In the rows, zero is written as 128.
Known rows, with every way that one mark hangs from another
Q_195(Q_727(Q_53)): [ 85 125 149  96 126 164 128 129 125  94  81 108 145 168 182 136 133  99
 107 113 105 116 117 159 149 125 127 179 127 123 142 147]
Q_125(Q_68 Q_472 Q_727(Q_53)): [ 95 190 134 102  98 141  83 141 125 130 103 105 141 176 206 127  52  84
 152 151 118  99 121 133  89 119 160 152 131 122 130 140]
Q_195(Q_727(Q_53(Q_888) Q_125(Q_472 Q_629(Q_68)))): [ 96 147 164  88 105 164 120 115 143  87 117 101 144 164 190 146 115 110
 137 121 104 121 106 163 140 120 156 180 141 118 136 143]
Q_125(Q_68 Q_629(Q_888(Q_472)) Q_727(Q_53 Q_195)): [ 98 150 136 110  86 168  88 129 124 122  81  77 152 175 214 152  61 116
 137 132 115  99 120 131 115 101 191 149 115 118 129 143]
Q_888(Q_53(Q_727)): [ 98 123 121 122 116 169 122 116 123 134 118 111 148 190 165 133 130 106
 107 150 122 108 109 134 134 112 140 158 102 122 128 144]
Q_888(Q_53(Q_727(Q_195)) Q_472(Q_125(Q_68 Q_629))): [ 95  99 128 125  75 179 112 129 140 139 135  91 164 195 163 148 135 103
  99 137 126 106  72 136 126 123 171 135  89 114 131 160]
Q_629(Q_53 Q_68 Q_727(Q_125) Q_888(Q_472)): [108  13 128 161  96 195 136  88 154  67  60  79 147 168 135  83 111 122
  99 110  80 115 108 134 159  92 196 166 141 119 160 120]
Q_888(Q_53(Q_727) Q_472): [ 92  78 115 139  91 175 127 138 139 145 110  92 152 202 161 129 142 107
 101 123 129 113 102 125 134 114 152 133 103 121 139 161]
Q_629(Q_125(Q_727(Q_53))): [ 95 127 143 116 112 167  98 121 118 126  99 119 152 175 181 110 111  90
 129 132 115  94 126 133 118 112 147 181 131 104 139 126]
Q_53(Q_629(Q_727 Q_888)): [ 95 110 124 138  86 189 128 123 140  91  97 115 156 179 150 129 114 121
 123 113  99  88 155 133 156  96 148 155 151 115 156 132]
Q_472(Q_125): [ 92 114 140 112 101 188 111 109 132  99 144 151 152 183 145 146 136  95
 102 154 109 104  92 161 135 147 132 173 139 121 137 153]
Q_727(Q_125(Q_68 Q_629(Q_53)) Q_195): [ 98 115 146 112  70 186  81 120 122 128 143  67 155 146 198 151 100  88
 120 181 120 103  72 170 140 118 185 172 108 128 106 134]
Q_727(Q_125(Q_68(Q_629)) Q_195): [ 98 119 128 114  58 194  94 116 122 143 150  89 151 145 197 139 121  91
 111 177 138  95  69 162 147 133 167 174 113 124 127 138]
Q_68(Q_125 Q_629): [119 130 121  91  96 200 114  99 124 129 115 156 131 167 167 117  89 133
 110 141 119 125 114 121 189 149 148 178 116 101 155 193]
Q_727(Q_53(Q_888(Q_472)) Q_125(Q_68 Q_629) Q_195): [ 99 124 155 114  60 185  93 126 142 124 154  47 144 144 211 176 151 106
 143 148 146 102  70 147 120 117 184 158 135 131 111 158]
Q_125(Q_68 Q_472 Q_629(Q_53(Q_888)) Q_727): [111 195 147  83  85 147  69 138 125 110 105  91 151 176 174 153  12 109
 174 142  94 111 138 148 107 104 197 149 110 127 116 139]
Q_472(Q_125(Q_629(Q_53(Q_888) Q_727))): [101 126 153 105  97 185 113 110 132  79 128 127 152 176 136 155 117 114
 120 144  94 110  99 163 145 129 167 169 130 120 123 153]
Q_68(Q_125(Q_472 Q_727(Q_195)) Q_629): [115 163 113  91  95 181 107  99 122 130 117 147 146 173 211 111  43 115
 129 154 116 115 107 115 171 152 170 175 114  89 150 170]
Q_53(Q_629(Q_125)): [100 121 139 118  83 181 104 132 135 117 130 115 162 175 139 130 128 104
 133 120 110  90 147 138 142 102 128 172 133 111 150 134]
Q_53(Q_629(Q_68 Q_125) Q_727(Q_195) Q_888(Q_472)): [130  96 136 129  59 183 123  82 165 104 160  61 186 183 104 160 181 146
 171  82  93  85 133 136 133  79 169 168 125 113 182 136]
Q_53(Q_629(Q_888)): [ 96 112 124 128  92 189 117 121 141  94 118 122 156 183 147 142 120 120
 127 120 105  88 156 135 148 103 130 161 150 123 156 136]
Q_472(Q_125(Q_68 Q_727(Q_195))): [ 89 141 141 102  91 175  94 104 119 111 132 134 158 179 169 153 103  89
 112 156 110  90  87 164 115 140 161 170 118 125 135 140]
Q_888(Q_53(Q_727(Q_125(Q_629)))): [ 96 134 131 118 106 171 117 115 124 141 133 109 145 188 180 137 122 108
 115 163 124 107  99 141 133 110 158 156 106 122 118 144]
Q_472(Q_125(Q_68 Q_629(Q_727))): [101 143 152 101  78 186  98 121 130 108 130 135 151 173 142 151 100 105
 110 151 102 111  94 164 135 131 164 162 123 114 129 160]
Q_629(Q_53 Q_125 Q_888): [103  46 130 140 120 194  93 110 136  79  83 116 162 162 139  90 112  98
 106 123  90  84 139 127 140 105 152 185 136 108 153 100]
Q_53(Q_629(Q_68 Q_125(Q_472)) Q_727 Q_888): [136 146 142 112  77 169 115  79 163  96 167  97 174 185  97 151 149 148
 188  98  82  88 154 137 122  78 155 175 140 112 179 131]
Q_727(Q_53(Q_888) Q_125(Q_68)): [ 96 138 158 109  85 178  98 116 137 118 146  90 121 151 184 160 158 109
 144 145 142  98  96 148 109 118 161 163 155 145 123 160]
Q_53(Q_629 Q_727(Q_125) Q_888): [108 155 147 112  72 176 121  89 147 111 179  93 154 187 138 182 169 150
 185 122 103  75 141 159 125  89 175 156 152 144 153 149]
Q_629(Q_53(Q_727(Q_195)) Q_68 Q_125 Q_888(Q_472)): [128  10 122 154 108 190 111  73 157  81  89  74 180 173 114  81 134 120
 115 105  69  95 116 123 138  84 173 189 117  99 183 100]
Q_68(Q_629(Q_53 Q_125(Q_472) Q_727(Q_195) Q_888)): [115  98 107 130  85 192 119 124 134  94  86 109 164 148 161  75  92 111
 112 133 103  88 116 118 173 117 168 182 116  86 155 109]

Rows
[107 103 137 115 109 199 106  99 132 109  92 143 143 176 183 125  64 119
 100 136 102 128 122 118 171 127 172 161 130  92 138 177]	Q_68(Q_125(Q_629(Q_727 Q_888(Q_53))))
[ 94 106 142 119  83 187  97 116 123 119 145  72 158 154 207 148 111  89
 120 185 118 106  73 168 151 122 177 178 119 123 103 131]	Q_727(Q_125(Q_629(Q_53)) Q_195)
[102  67 135 121  99 183 110 125 138  85 103  80 146 170 126 150 140 114
 129 110 106 112 126 146 145 116 156 160 127 147 133 153]	Q_629(Q_53(Q_888(Q_472)))
[116  69 142 123  80 179  83 112 139 111 118  58 171 156 119 131 148 107
 142 109  95  84 115 144 119  96 185 169 103 124 152 127]	Q_629(Q_53(Q_727(Q_195) Q_888(Q_472)) Q_125(Q_68))
[113 146 135 106 112 172 111  90 126  98  82 126 151 197 169 138  44 137
 138 133  86 122 145 142 141  97 170 175 125 111 141 134]	Q_125(Q_629(Q_68 Q_888) Q_727)
[120  44 135 135  91 186 136  85 147  56  85  56 163 156 109 129 142 118
 114 104  83 123  91 145 161 104 182 180 111 124 145 132]	Q_629(Q_53(Q_888(Q_472(Q_125))) Q_68 Q_727(Q_195))
[116 141 117 105  77 185 108 135 132 132 126 137 152 164 152  98 100 111
 124 141 124 105 118 129 161 132 132 179 119  92 153 142]	Q_68(Q_629(Q_125(Q_472)))
[100 139 117 118  91 171 113 117 126 147 142  99 152 174 190 127 118  99
 113 171 134  97  82 134 133 119 159 158  94 116 125 134]	Q_888(Q_53(Q_727(Q_125(Q_68(Q_629) Q_472) Q_195)))
[ 98  93 137 143  95 180 115 128 129 113  89  82 166 145 186  97 141  79
 106 132 116  94  95 128 141 110 156 181 129  85 135 120]	Q_629(Q_125 Q_727(Q_53 Q_195))
[ 91 153 116 119  98 155  99 126 125 119 116 107 169 185 218 129  54  74
 138 163 110 101 110 143 120 130 158 164 129 107 128 119]	Q_125(Q_472 Q_727(Q_195))
[ 96 161 156  86  99 168  89 112 116 103 120 130 147 184 155 155  76 107
 128 155  94 102 103 166 119 127 178 167 110 131 121 148]	Q_472(Q_125(Q_68 Q_629(Q_53) Q_727))
[ 98 118 140 128  78 181 116 134 133 112 109 107 162 171 142 118 124 105
 129 113 103  89 145 136 149  95 146 166 134 102 150 131]	Q_53(Q_629(Q_125 Q_727))
[106  89 128 139  98 182 120 112 148  94 118  69 167 158 179 127 160 103
 122 121 119  90 107 115 136 102 131 183 135 104 152 123]	Q_727(Q_53(Q_629(Q_68 Q_125 Q_888(Q_472))) Q_195)
[ 99  45 118 145 103 189 110 100 146  84 104  86 168 181 145 126 136 114
 110 129  85  81 105 143 131 111 182 157 127 130 159 127]	Q_629(Q_53(Q_727(Q_195)) Q_888(Q_472(Q_125(Q_68))))
[ 90 122 134 130  71 183 124 127 131 112 125  89 159 167 174 139 128 102
 128 138 112  90 118 150 154 103 159 161 136 118 135 134]	Q_53(Q_629(Q_727(Q_125 Q_195)))
[140  87 135 110 120 175 111  51 149  73 127  82 159 166 123 134 112 130
 147 131  69 125 106 135 147 109 174 192 114 121 156 150]	Q_629(Q_53(Q_727(Q_195) Q_888) Q_68(Q_125(Q_472)))
[102 145 145 109 102 172 123 125 141  92 131  91 137 168 157 168 168 126
 153 113 126  97 138 129 128 106 126 165 152 138 135 159]	Q_727(Q_53(Q_629 Q_888))
[110 141 140  93  84 185 104 102 131 103 147 135 146 171 120 151 136 122
 124 144 106  94  96 161 133 136 157 170 117 132 147 158]	Q_472(Q_125(Q_68(Q_629(Q_53(Q_727 Q_888)))))
[ 90  83 141 134 102 177 120 122 120  98  85  82 139 158 167 108 114  95
 113 150  97 105 100 158 153 108 186 166 128 132 117 132]	Q_629(Q_53 Q_727(Q_125))
[ 94 145 130 106  86 166  86 118 107 135  95  96 155 170 190 148  74  90
 125 147 115  96 113 155 118 116 170 164 102 130 132 135]	Q_125(Q_68 Q_727(Q_195))
[ 89 167 151  96 100 165 101 111 121 107 130 135 142 184 165 152 115 102
 128 145 111  87 104 153 105 129 154 165 130 132 136 149]	Q_472(Q_125(Q_68 Q_727(Q_53(Q_629))))
[124  66 120 144 109 199 126  67 158  73  72 139 153 171 148  85  66 121
  99 119  77 129 125 112 167 113 166 176 153  83 178 143]	Q_629(Q_68(Q_125(Q_472)) Q_727 Q_888)
[ 84 108 155 107 106 172 133 116 141  90  98 100 144 172 187 130 140 111
 117 105 104 105 114 155 146 112 148 174 142 124 154 137]	Q_195(Q_727(Q_53(Q_629(Q_68 Q_888(Q_472))) Q_125))
[100 124 129 109  80 195 110 110 130 105 128 142 152 165 148 133 119 104
  91 149 119  94  84 145 143 142 152 167 113 113 144 144]	Q_472(Q_125(Q_68(Q_629(Q_727(Q_195) Q_888(Q_53)))))
[109 122 136 120  54 182 119  99 158 105 175  72 178 188 124 193 182 141
 167  99 103  74 121 150 124  99 177 144 131 134 165 155]	Q_53(Q_629 Q_727(Q_195) Q_888(Q_472(Q_125(Q_68))))
[113 108 112 126  80 201 126 119 132 113  85 139 151 160 149  85 106 128
 106 120 113  95 131 121 176 117 155 176 128  87 166 130]	Q_68(Q_629(Q_125 Q_727 Q_888))
[113 109 134 119  63 186 111  96 152 113 161  79 173 184 136 187 166 133
 150 118 105  95  99 158 125 116 184 150 126 129 153 163]	Q_53(Q_727(Q_195) Q_888(Q_472(Q_125(Q_68 Q_629))))
[116 186 135  96 100 150 100 116 133 112 110 117 157 197 182 131  15 111
 158 153  90 134 129 143 126 110 166 168 122 100 129 136]	Q_125(Q_472 Q_629(Q_68) Q_727)
[100 102 137 119 117 167 110 106 122 111 120  85 145 175 155 128 132 109
 134 160  91  98 107 164 135 106 170 172 121 144 128 138]	Q_629(Q_53(Q_727(Q_125)))
